Each row was made from one small tree. Brackets hold a mark, then the marks that hang from it, in alphabetical order. Every link used is in the known rows. Write each row's tree.
Known rows
[R W]: [  1 -13  11  17   6   7  38 -62  18 -33 -50 -42 -18  58   1  93 -16 -42
 -81 -12  21  10 -32  72   7  46 -30  -3 -38  30  28  -4  52  41  52 -13
 -74  32 -24 -29  18]
[G [W H R]]: [-46  19  29  32  18   8  53 -12  10   0 -14 -41   3  47 -17  36 -34 -25
 -47  24 -44 -23 -56  20 -24  18  10  -7 -26  15  13 -48   8  36  52  48
 -43  23  10 -36 -23]
[R L [W E K P Q]]: [ 30  11  14 -34 -10   1 -19 -10 -13   9  -3  28   4  17  15 -68  20 -10
 -13  27  51 -38  36  -2 -21   5   2   2  48 -51  -1 -20 -25 -65  20  -2
  36 -41 -15  13  36]
[P [W H Q R]]: [-30  20  15   8  15  54  68 -18  10 -24  10   1  29 -42  -1  13   0 -63
  25  13 -12 -11 -28  -6  29  11   2  21 -40  19  27  28  13 -10  -6  27
 -10  42   7 -30 -64]
[A [W K R]]: [-36  -4  12  33   9  12  23  -2  23  17 -40 -34   0   5 -18   4  17  -8
 -17 -49 -16 -41   2   6 -41  46  21 -21 -52   1  -8 -30   9 -13  40 -12
 -58  19  30 -14 -25]
[T [W Z]]: [  5 -38   3  28  10   1   7  -4  19 -36 -31 -44 -21   9  -6  92 -40  -5
 -30 -35   5  12 -30  45  55  13  -2  -2 -55  29  -7  19  29  70   1 -37
 -51  45 -16   5 -53]
[R L [W E P Q Z]]: [ 32  31   3 -33  -3 -34 -21  -5  -5  -6   7  21  -9 -37   1 -13  18  -4
 -14  27  58 -24  35  -6   2 -14  -6   6  49 -32  11   7 -35   1   2  -7
  27 -40 -12  24   6]
[R L [W H P Q Z]]: [ 28  16   0 -52 -11 -36 -22  -4  -7 -18  23  20 -34  -5   4   7  13 -25
 -10  43  18  26   8 -13   8 -37 -39  17  50  14  26  15 -30  12 -17  45
  24 -54 -14  13 -29]
[R [W K Z]]: [ 11 -27 -10  13 -11 -21 -24 -29  15  -1 -15 -12   2  39   0  42  -9   1
 -18 -28 -15   3 -19  21   8   7 -21 -16 -16  20  -2  30   5  39  20  -2
  -5 -23   7 -11  25]
[E [W H K R Z]]: [ -9  -7 -11  -1   3 -32 -48  17  10  -8  15   7  -8  20 -12 -17 -16   4
  36 -34 -74   5  -9 -27   8  -9 -25  14  17  22 -10  18  -3  51 -10  11
  22 -27  16   4 -10]
[E [W P Q]]: [ -3 -10  13  -5   2   2   3  -4   4 -56 -28 -16 -38  -1   1  51   1   3
  -6 -27  20  38  12  45   2  46 -50  15 -35 -13  12   5  43  -5  -9 -28
 -37  54 -58  -7 -17]
[T [W E K]]: [ 12 -43   8  29   2  30  19  -5   1  -2 -29 -19   6  43   9 -14 -32   1
 -32 -20   6 -20 -14  41  25  26  34 -10 -20 -13 -30 -14  27  -5  16 -43
 -21  42  -8   3  12]
[R L [W H K P Q]]: [ 19  -3   4 -53 -13   1 -19 -10 -15  -3   9  27 -22  51  18 -52  16 -30
  -9  40   9  12  10 -10 -16 -17 -27  15  48  -9  14 -12 -20 -46   3  53
  33 -55 -15   3   0]
[R L]: [  2  -8  -1 -16   3  44  30 -33   8 -30 -60 -44 -18  50 -12  82 -12 -31
 -31  -5  35 -18  -9  48  -6  21   3 -25 -49  34  32 -21  47  36  48  16
 -75  25 -34  12 -23]
[A [W Q Z]]: [-27   4  -9  23  -7 -21  65   2  25   9 -18 -16 -35 -52 -21  87  14  -8
   3 -21  26  22  16   6 -33  15   2 -30 -53  18  18  24   2  31 -24  33
 -73  18   1  -8 -50]
[P [W K [Q L] R]]: [-66  20  11  12  28  71  25  17   4 -17  -3  18  62 -15  -2  18  17 -25
  43 -44  13 -45  -3 -33   1  24   7  10 -53  -9  34  11  -4 -62  21 -22
  -5  49  23  15 -31]
[W K]: [  0 -37 -11  17  -7  44  13 -30   6   2 -39 -33   5  49  -1  40 -12   9
  -1 -32   1   0 -17  33 -10  27   6 -28 -59  22  -5  -6  46   4  22  -7
 -38  39 -14 -18  18]
[T [W P]]: [  8 -51  28  16   9  28 -14  -4   3 -62 -46 -52 -28  16   8  50 -18   6
 -50 -34  14  21 -24  75  57  45 -14  17 -67   0 -12  -6  47   6  13 -80
 -46  77 -36  -4 -45]
[P [W E K Q Z]]: [  1  -5 -20  20  -4  38  20   7   3  11  24  31  50 -68   6 -20   9   2
  80 -13  11 -14   9 -18  25 -10  19 -16 -27 -16  -3  65 -19 -26 -29  20
  28  13  17  -7 -17]
[R L [W E H K]]: [ 29  -4  -7 -30  -5   4   7 -32 -12  21  -8  16 -10  87  14 -51  -2 -44
 -43  45   0 -12  -6   6 -21 -18   0  -1  66  11  21 -19   0  -1  37  57
   8 -65   1  15  50]
[G [W R]]: [-48  18  35  50  21  15  48 -21  21 -13 -42 -55  17  35 -23  64 -34 -15
 -52  -7 -15 -58 -46  43 -20  48  14 -21 -62  -8   7 -50   9  28  70   5
 -58  48   4 -37 -23]
[R L [W H Q]]: [  7  21   5 -40  -4   1  62 -45   3 -13 -14   7 -39  57   4  42  -8 -84
 -51  56  32   6 -12  15 -18  -5 -23   3  31  28  53  -5   9  24  19  79
 -33 -37 -34  -2  -8]
[T [W E H K R Z]]: [  9 -12   2  19   5 -19 -28  24  -1  23  31  13  21 -11   3 -74 -28   7
  11  -4 -49 -38 -13 -35  38 -31  39  19  36  -2 -50  -5 -30  25 -21 -30
  51 -23  39  13  -9]
[R L [W K Z]]: [ 19 -15  -9 -18  -6 -15 -33 -27   9  -3 -24  -4  -8  58  -1  27  -3 -22
 -15 -14  13 -26  -3   8  -1  -6 -19 -19   7  16  24  14 -12  35  41  31
  -6 -55   3  19   0]

Write each row's tree
[ 29   8 -26 -16 -27 -11 -37  29 -19  40  54  40  15 -55   8 -81  12  56
  72  23 -21  31  28 -54  -4 -46  16  -3  40 -15 -40  20 -29 -32 -71   3
  77 -28   4  -2  28]	[W E H K P Q Z]
[ 28  -8 -13   8  -1  -4 -49   6  -5  -7  -5 -22  13 -53   0  12   6  58
  15 -22  10  18  15  18  25  -1   7  -9 -18  -5 -21   8  17  17 -11 -65
   9  31  -4  -1  18]	[W E P Z]
[-14 -12  14   1  15  25 -15  51 -22  -9  -2  24  11   6  13 -27   0  38
  -2 -22  35  -6  24 -10  14  11  20  20   6 -46 -16 -27  -3 -79 -15 -78
  20  42 -12  46  21]	[T [W E K P [Q L]]]
[ -8  33 -13  -9  12  -6 -30  41 -17   3  14  20  16 -62  -4  32  18  59
  27 -14  39  17  39 -31  -3 -16   5   6   6 -12  12  -1  -7 -19 -34 -64
  10  27  -6  40  31]	[W E P [Q L] Z]
[-16  26  14  33  -4 -24  11  27  -3  13  14  -5  12 -53 -11  11  -8  50
  14  21  13  -4   3   2 -15  -2  13 -20  -8 -47 -13 -11 -34  -9 -11  12
   7  13  -7 -16  -1]	[G [W E P Q Z]]
[-18  41 -28 -13   3 -14  28  26 -14  22  28  32   6 -23  -7  41  -3  17
  23  21  13  34  16 -51 -19 -52  13   1  34  35  31   1  -2  21 -40  15
  -1  -2   3  39  39]	[W E H [Q L] Z]
[-39  48   2   3  16  22  18  22  -5  34   4  22  49  -9 -10 -19   5  13
  20 -16  24 -67  31 -56 -42   6  46  -1   9 -27  -2 -46 -12 -51   6 -45
  13  20  12  23  56]	[W E K [Q L] R]
[ -7  13 -15 -23   1  21 -20  42 -34  25  29  43  15   5  14 -50  20  45
  34  14   7  33  29 -50 -27 -27   9  13  38  -9   1 -24   0 -76 -30 -19
  34  10  -5  30  63]	[W E H K P [Q L]]
[  0  15 -13  -1  -8 -40  12  38  -5  24  31  15 -27 -84  -3 -27  35  26
  23  18   0  56  33 -26 -27 -21   3   0  18  -4  -6  11 -22 -12 -56  17
  -4 -11  16   3 -18]	[A [W E H P Q Z]]
[ -3  47   7   2   0  10  65 -17   1  29  19  10  13 -39  -6 -29  -9 -25
   1  38   3 -34   8 -28 -12  -5  43   4  26  -1  -7 -28   7   4 -23   3
  10  12  -4 -20  20]	[W E H Q R]
[  4  -2  -5 -21  -8  22  22  -8 -12 -11   4  -8 -21 -15   3  21   4   5
   8  24   5  52  -2  10   4   2 -13  12 -18  12   3  -1  28 -16 -33   4
 -10  34 -38 -26 -12]	[W H P Q]
[   3  -12   -3  -17    2  -32 -107   38   -4  -19   25    9   -5   -6
   -2  -58    5   41   48  -39  -76   19    2  -30   19   -9  -39   33
   21   -2  -25   11   -9   16  -15  -31   54  -21   14    8  -17]	[E [W H K P R Z]]
[ 43   8  -5 -44   0 -38 -59  -2 -16  -8  12  10 -19   5  12 -36  14   2
 -30  41   8  20  10  -1  18 -35 -23  18  71   7  14   3 -22  27  10  10
  29 -61   7  28  15]	[R L [W E H P Z]]
[-16   3 -18  15 -17  -1  77  10  -1  50  11  21 -21  -6   0 -44  17 -11
   9  26  -6  23  19 -22 -63  -4  28 -19  18  -2  -4  -9  -2 -35 -27  69
 -24 -14  14 -10  16]	[A [W E H K Q]]
[ 22 -34  -4   2  -9 -20 -80  -8   1 -12  -5 -12   3  14  10   3   9  34
  -5 -34 -12  22  -6  22  23  10 -36   3 -12   2 -18  23  -4   0  11 -40
  24 -15   9  -8  16]	[R [W K P Z]]
[ 10 -13  13  -4 -12   6  -7 -22  -1  -5 -10   5  -5  20  12  -5  13   0
 -15  -3  16   6   6  24  -4  33 -28   4 -12 -24  -6   3   9 -48   5 -23
  12   5 -23 -29  22]	[R [W K P Q]]
[ 11 -20   6 -19   0  14   4 -44   8 -13 -47 -16 -11 100   5  24  -8 -46
 -54  -6  21 -32  -8  37 -14  20 -16 -19  -5  12  29 -14  21   7  67  27
 -33 -30 -11   8  13]	[R L [W K]]
[-20   7 -10  11   3  30   6  13   6  12  47  32  45 -62  -1 -40   5 -27
  88  -3 -43 -19 -13 -57  28 -21  10  12 -20   6  -5  54 -37 -14 -35  40
  53 -13  37 -16 -63]	[P [W H K Q R Z]]
[ 11  22 -15  16  -9  -8  41 -10   9  18   5   2   7 -59  -9  41  -9  11
  26   4  31  -9  19  -8  -5  -9  28 -26 -14   0  -8  17   5  30 -34  -2
 -11  17 -13  -7  17]	[W E Q Z]
[ 13   7   7  -6  -6 -29 -16 -20  10 -25   0  -3 -15 -36  -2  51  11   6
 -14  -4  26  23   3  15  20  10 -35  11  -7  -5   1  28  -6  11 -14 -28
   3   3 -17 -19  -7]	[R [W P Q Z]]
[  6  11  29 -18  22  14  26   0  -3 -13 -11 -13  -6  29   0 -39 -27 -51
 -54  27   2 -58 -12   4  28  -3  40  21  37   0  -3 -47  -1  29  27  -8
  -8  -4   0  33 -33]	[T [W E H [R L]]]
[  8   1   7 -28 -11  13  39 -40   8   0 -29   8 -15  64   0  18  -2 -56
 -25  16  44 -41   6  11 -30  16  -9 -19  11  -7  26  -7  -4 -17  34  52
 -20 -36 -22   1   5]	[R L [W K Q]]
[ 16 -16 -12   1 -12  -5  21 -37  -6  22   3   7   3  68  15 -38  -8 -25
 -45  26 -19  19 -19  18 -10  -5  -5  -1  44  16   0 -10  21   1  22  20
   7 -29  10 -17  73]	[R [W E H K]]
[-14  10   7  19 -13   4  24  27 -22  37  29  20   9  14   8 -72  -5  30
  20  51 -21  10 -10 -13 -38 -14  18  -9  27 -46 -17 -34 -26 -64 -11  56
  37  -5   2 -25  27]	[G [W E H K P Q]]
[-25  16  21  24  10 -27 -37  28  -2  -7  21 -28   7 -18 -14   2 -15  33
  -1   7 -61  -3 -33  -7   5  -8  -5   8  -9  -3  -9 -24 -28  25  16  10
  17  -1  26 -23 -40]	[G [W H P R Z]]
[ 32 -44  -8   2  -4 -11 -67  39 -21   5  31  11  -1 -10  17 -81 -11  50
  23  -6 -40  34  -6  -8  51 -30  12  20  27 -10 -53  14 -16  -5 -39 -43
  56  -8  16  19  -5]	[T [W E H K P Z]]
[ 28   4  -3   0 -21 -37 -42   3  -7  23  28  30  15 -37   9 -52  19  35
  16   6  15  -5  29 -18   1 -10  -6   6  39 -41 -30  20 -33 -32 -25 -32
  61 -33   8  -9  47]	[R [W E K P Q Z]]
[  8 -29 -32  15   2  34 -10   8 -10  10  30  20  43 -25  11 -46   4   5
  64  -4 -39  30 -18 -10  34 -30   6  -6  -3  27   1  58   2   2 -18  34
  31  -5  40  -2  -6]	[P [W E H K Z]]
[ -1 -19 -18  -6   1 -30 -11   2   8 -40  -6 -15 -43  29  -6  70 -22 -11
   1 -24 -39  73 -22  22  16  -9 -54   5  -5  53  22  33  40  87 -14  27
 -39   3 -20   7 -15]	[E [W H Z]]
[-18   9   7   6  10 -34 -43  31   7  -1   8 -22 -20 -65 -13 -10  31  26
   3 -23 -42  25   9 -18  -6  -1  -7  14 -15  16 -11  -4 -14  20  -9 -22
 -13   0  39  -1 -59]	[A [W H P R Z]]
[-24  10  -3  38   3 -27 -12  20  20  50  -2  -5  16 -52 -15 -42  24  26
  18 -43 -18 -52  30 -33 -36   9  43 -25  -8 -20 -27 -14 -29   5   8 -25
  -8 -12  59   9  -3]	[A [W E K R Z]]
